Every row comes from one small tree of marks. The marks that hang from a mark follow it in brackets, in alphabetical order. Every link used is in the known rows. Which tree was each row made from?
Known rows:
dovu(gofonaz tere(mato(zomi))): [-11.0   7.5  14.9 -73.0  59.1 -35.0  39.7 -12.7 -18.6  26.6 -12.9 -30.1
  -5.8  -6.4 -29.7  -4.7]
vinip(nivif padev(mato(tere(dovu) zomi))): [  6.0  19.8  11.9 -44.1  12.0   3.0  -6.4  -1.5   1.4 -14.9   2.1   2.2
  13.8  12.2  34.4  29.6]
dovu(gofonaz tere(mato)): [ -6.1  13.8  30.8 -64.3  61.6 -45.5  54.0 -12.5 -35.6  20.8 -10.6 -33.9
  -3.3  -9.7 -37.1 -12.0]
tere(dovu(gofonaz) mato(zomi)): [ -4.6   2.4 -46.2 -88.2   5.3 -27.3  55.3 -25.5  -0.8 -13.8 -24.5 -15.1
  -3.1   6.0  -2.9  -4.4]
dovu(gofonaz tere): [ 12.4  18.9  50.5 -51.8  80.1 -18.8  39.3 -25.4 -37.6  12.4  -0.9 -23.2
  -3.7 -15.9 -27.2 -24.2]
sabi(padev(mato(tere(dovu) zomi))): [-18.3  15.6 -11.0 -58.2  -5.0  -4.2   4.9 -15.8  22.2 -25.4 -29.0  23.0
  -1.1 -11.8  23.5  -6.1]
padev(mato): [  6.7   8.1  23.8 -43.3  -1.4 -13.5  11.9   7.1 -20.5 -33.7 -24.0 -17.9
 -14.7 -28.0  -6.5 -12.9]
vinip(nivif padev(mato(zomi) sabi)): [  5.6  -5.1   3.5 -33.0  27.3 -23.2 -20.9  34.8  12.3   0.5   8.1 -20.1
  -1.4 -13.5   8.3  -0.7]
dovu(tere): [ -1.0  30.5  65.2 -46.2  52.8  -9.1  32.9  -4.4 -19.4   4.4 -20.3 -29.1
 -13.8 -17.8 -21.0 -18.0]
vinip(nivif padev(mato(tere) sabi)): [ 13.9   1.2  29.5 -26.9  41.9 -34.8 -15.4  41.8 -16.2  -3.5  12.5 -17.9
   0.2  -7.4  10.2   5.9]
vinip(nivif padev(sabi)): [ 11.8  12.3  23.8 -27.2  41.0 -36.5   7.0  29.7  -1.1   1.6   9.7 -33.6
   2.7 -15.0  -5.5 -28.0]
zomi(mato(tere(dovu(gofonaz)))): [ 16.7   8.0 -10.1 -53.4  22.3 -15.4  33.7   5.2 -48.3 -29.9 -16.3  -5.5
   5.2 -13.2   7.5  -8.0]
sabi(padev(mato(tere(dovu) zomi) vinip(nivif))): [ 15.9  11.2 -15.3 -56.4  10.5  -9.5   2.1   7.9  -0.2 -14.7   9.9  31.3
   2.9 -14.6  31.8   1.3]
padev(mato(zomi) vinip): [ 19.4  -4.1 -23.7 -60.9  -1.5   7.6  -7.5  16.5 -21.6 -14.0 -10.3  -4.9
 -24.2 -29.9  15.1   5.0]
tere(dovu(gofonaz)): [ 21.3  14.0  -6.4 -65.8  28.6  -7.2  56.1 -40.3 -22.5 -28.7 -11.4  -7.3
   0.4  -2.4   1.2 -25.8]
padev(sabi): [ 11.7  -3.2  13.6 -46.8  35.1 -33.7  18.5  33.4  -7.2 -15.9 -17.5 -34.3
 -27.3 -25.6 -16.6 -41.3]
zomi(mato): [  1.5  12.7   4.8 -35.4  -5.5 -21.2  20.1  30.6 -30.9 -29.9 -31.6 -29.1
  -5.1 -44.2 -15.4 -30.9]

Which tree is each row?
[ 16.0   9.7   0.9 -47.5  16.1 -24.1 -14.9  25.1  -8.6  -7.6  12.8  21.6
  -2.0 -31.5  16.6  -9.3]	sabi(padev(mato(tere zomi) vinip(nivif)))
[ 25.3  16.6  11.6 -66.6  42.6 -12.3  41.5 -27.9 -34.7 -27.0  -7.4  -1.4
  -2.3   6.5  11.0 -10.7]	mato(tere(dovu(gofonaz)))
[ 29.7   8.1 -10.0 -51.3  32.6 -25.7  22.3  -7.0 -32.0 -14.1  27.3  31.8
  13.3 -15.2  20.9 -10.8]	sabi(padev(mato(tere(dovu(gofonaz))) vinip(nivif)))
[  7.1   0.3 -47.5 -69.3  18.6  -0.8   7.2 -23.3 -11.9  -7.6   2.4  34.9
   0.6 -15.7  31.8  -2.2]	sabi(padev(mato(tere(dovu(gofonaz)) zomi) vinip))
[ 19.2  10.1  -7.6 -75.8  37.8  -1.0  23.1 -27.3 -13.4 -20.8 -10.1   4.2
  -5.6  10.2  19.2  -1.4]	mato(tere(dovu(gofonaz)) zomi)
[ -2.9   7.0 -22.4 -56.4   3.9  -8.4 -15.6   8.5  -5.3  -7.0  -9.8  20.3
 -10.6 -33.3  21.9  -9.2]	sabi(padev(mato(tere zomi) vinip))
[ 49.3  -5.9  10.5 -44.1  52.3 -40.9  16.6  61.0 -31.9  -3.2  25.6 -23.5
 -23.5 -30.1  -8.2 -32.7]	padev(sabi vinip(nivif))
[ 10.1  -0.2  18.1 -24.8  30.3 -31.8  -6.0  35.8  -5.2  -4.6   9.0 -25.6
   1.2 -15.7   1.4  -7.0]	vinip(nivif padev(mato sabi))
[ 16.9  -3.1  -9.8 -70.1  22.8   2.3   8.2 -18.7 -16.8 -27.5 -12.0  10.4
  -7.1   5.1  22.4  17.5]	padev(mato(tere(dovu(gofonaz)) zomi))
[ 28.0 -24.0 -20.2 -51.9  25.0 -17.4   1.8  47.1 -32.0  -8.9  -0.9 -17.3
 -35.1 -30.9   4.1  -9.0]	padev(mato sabi vinip)
[ 40.1   0.0   2.8 -50.3  13.5 -10.8  -7.2  33.9 -26.3 -15.6  14.8  -2.5
 -14.6 -27.2   9.3   3.8]	padev(mato(zomi) vinip(nivif))
[-24.4  18.8  29.5 -66.5  32.5 -27.2  32.1   9.4   1.2  17.7 -33.6 -35.4
 -16.2 -10.0 -23.9   1.7]	dovu(tere(mato(zomi)))
[  5.5  16.0   0.8 -48.1   2.4  -8.6  29.0  21.1 -34.3 -36.1 -30.8 -10.5
  -2.1 -14.2  11.9  -3.2]	zomi(mato(tere(dovu)))
